What can hang from each mark
kufuv: fuvez mivag
fuvez: mivag
bozub: gine mivag rokebav
gine: bozub mivag rokebav
mivag: bozub fuvez gine
rokebav: bozub gine

Known rows, with every way that one mark hangs from another
kufuv(mivag(bozub(rokebav))): -16  -5  -9  -21  -23  -1  -27  -25  -18  -24  11  -7  12  5  -20  13  8  21  9  20  -31  -21
gine(bozub): 2  8  -8  -16  33  -16  8  36  -13  -44  3  38  0  -9  -6  14  2  -11  -13  0  -1  15
mivag(bozub(gine(rokebav)) fuvez): -2  6  -12  -1  16  -41  -5  28  -18  -18  24  -44  29  1  -12  -6  19  -4  -5  31  -15  9
fuvez(mivag): -4  5  -5  -12  -7  27  -2  24  -32  -48  9  13  15  -14  -5  12  16  12  -2  1  6  -2
rokebav(gine(bozub(mivag(fuvez)))): -8  10  9  -2  56  -34  1  81  -18  -5  4  -3  11  -28  12  0  17  -21  -22  8  7  35
bozub(mivag): -11  14  6  -11  2  -5  -4  34  -28  -17  -5  83  26  -27  -3  0  12  26  -20  -9  10  18
fuvez(mivag(bozub(gine))): -7  14  -3  -9  -36  -9  -8  -25  -17  -35  20  -12  26  10  -11  9  18  10  -6  26  -23  -3
mivag(fuvez gine(bozub)): 0  -7  -14  -3  39  -3  -12  48  -25  -29  -6  20  3  -15  -13  -4  12  -24  -20  1  19  27
mivag(fuvez): -3  -10  -5  -9  21  -3  -25  52  -44  -28  11  10  16  -23  -7  7  19  23  -10  -7  19  17
rokebav(gine(bozub mivag)): -3  7  18  -20  50  -36  2  37  -1  -28  5  55  20  -14  15  21  1  -45  -12  11  -4  36
mivag(bozub): 0  0  -3  -16  -23  -23  -18  12  -18  -39  10  38  22  12  -12  11  13  26  -13  2  -20  11
kufuv(fuvez mivag): -6  -10  -17  -24  11  34  -36  -30  -31  -15  -5  14  -13  -22  -7  9  16  36  12  -6  7  -5
rokebav(bozub(mivag(fuvez)) gine): -12  13  33  -4  66  -36  -20  65  -22  6  0  -21  26  -42  26  -3  11  10  -23  7  24  28
gine(bozub mivag): 2  -1  5  -21  30  -2  7  27  -7  -41  3  104  15  -11  1  26  0  -19  -17  -2  1  38
kufuv(fuvez): -7  -4  -14  -22  13  11  -26  -14  -26  -26  3  24  6  -21  -3  10  17  32  0  -8  10  16
kufuv(fuvez mivag(bozub(gine))): -15  -1  -13  -22  -22  3  -47  -72  -18  -2  8  -7  1  1  -16  11  20  32  7  19  -24  -5
kufuv(fuvez mivag(bozub(gine rokebav))): -33  0  -23  -22  -22  -7  -47  -103  -14  1  17  -38  12  -1  -20  9  16  27  17  36  -31  -16
kufuv(fuvez mivag(gine)): -7  -9  -15  -20  2  43  -50  -42  -31  -8  -19  30  -8  -20  -14  -7  21  24  8  -5  12  -5
bozub(gine(rokebav) mivag(fuvez)): -17  22  -4  2  37  -28  17  47  -29  1  11  2  35  -31  -4  -14  16  -3  -11  20  15  19
bozub(gine mivag(fuvez) rokebav): -38  13  -6  -4  10  -34  -14  -3  -40  6  18  8  44  -41  -13  -3  18  6  -15  21  10  13

Rows
-26  -6  -11  -10  -16  -20  -46  -37  -32  0  26  -54  21  -6  -23  5  15  14  6  36  -24  -13 -> kufuv(mivag(bozub(gine rokebav) fuvez))
-44  27  -2  -11  -3  -45  -2  -31  -27  2  12  42  45  -33  -14  0  10  7  -10  24  -2  4 -> bozub(gine mivag rokebav)
-35  5  9  -5  28  -38  -13  46  -31  3  14  -26  40  -36  5  -5  19  -5  -10  21  5  12 -> bozub(mivag(fuvez) rokebav(gine))
3  -12  -13  -7  33  25  -28  31  -28  -14  -14  6  -15  -19  -13  -5  9  -16  -6  3  14  6 -> kufuv(mivag(fuvez gine(bozub)))
1  -7  -15  -16  -27  41  -23  -20  -13  -42  9  -16  7  13  -7  11  28  34  0  8  -19  9 -> kufuv(fuvez(mivag(bozub)))
-27  -15  12  -13  30  -34  -23  21  -28  -12  24  4  47  -31  7  11  16  -20  -1  24  6  27 -> bozub(rokebav(gine(mivag(fuvez))))
-7  9  -21  -18  6  -4  -20  -50  -6  -6  9  -42  -3  6  -14  1  13  12  17  33  -27  -16 -> kufuv(fuvez mivag(bozub(gine(rokebav))))
-24  -4  -11  -19  -13  5  -21  -39  -4  -25  22  -95  18  7  -2  11  24  3  14  37  -28  -7 -> kufuv(fuvez(mivag(bozub(rokebav(gine)))))
-19  5  -10  -6  42  -12  10  53  -23  -17  7  10  16  -28  -8  6  8  -1  -21  11  5  25 -> gine(bozub(mivag(fuvez) rokebav))
-8  4  -1  -5  41  -21  0  25  -26  -10  18  37  40  -25  -3  1  12  -17  -3  22  15  28 -> bozub(gine(mivag(fuvez) rokebav))
6  4  -13  -7  -6  -21  -4  24  -4  -36  -8  11  25  14  -20  -16  9  -15  -7  18  -17  1 -> mivag(bozub gine(rokebav))
-11  4  22  -13  50  -23  -28  0  -24  -7  14  43  36  -36  15  17  6  11  -18  13  24  37 -> rokebav(bozub(gine(mivag(fuvez))))
12  1  3  -15  2  -10  9  30  1  -43  8  68  39  14  -4  11  4  -1  -8  12  -21  22 -> gine(mivag(bozub) rokebav)
8  -13  2  -12  47  5  5  50  -20  -34  8  73  16  -19  5  21  9  -13  -20  -2  13  47 -> gine(bozub mivag(fuvez))
-16  -11  -19  -5  38  -14  -10  24  -23  -23  2  -12  11  -20  -16  -1  9  -29  -10  19  7  12 -> mivag(fuvez gine(bozub(rokebav)))
5  -5  -22  -15  -1  31  -29  -30  -5  -17  -16  -16  -6  11  -19  -9  17  7  13  18  -17  -8 -> kufuv(fuvez mivag(bozub gine(rokebav)))
-15  -7  2  -21  -26  -16  -21  -22  -6  -35  16  75  47  3  -13  19  8  14  -9  18  -23  19 -> gine(mivag(bozub(rokebav)))
0  -10  -19  -24  -21  33  -44  -36  -17  -17  0  8  -7  7  -11  12  19  46  7  1  -21  -3 -> kufuv(fuvez mivag(bozub))
14  -13  0  -8  21  -5  2  55  -13  -32  14  37  38  9  -5  9  15  5  -10  10  -11  29 -> gine(mivag(bozub fuvez) rokebav)
-31  2  16  -20  22  -43  -16  -5  -14  -16  17  34  45  -25  5  13  7  -24  2  23  -1  15 -> bozub(rokebav(gine(mivag)))
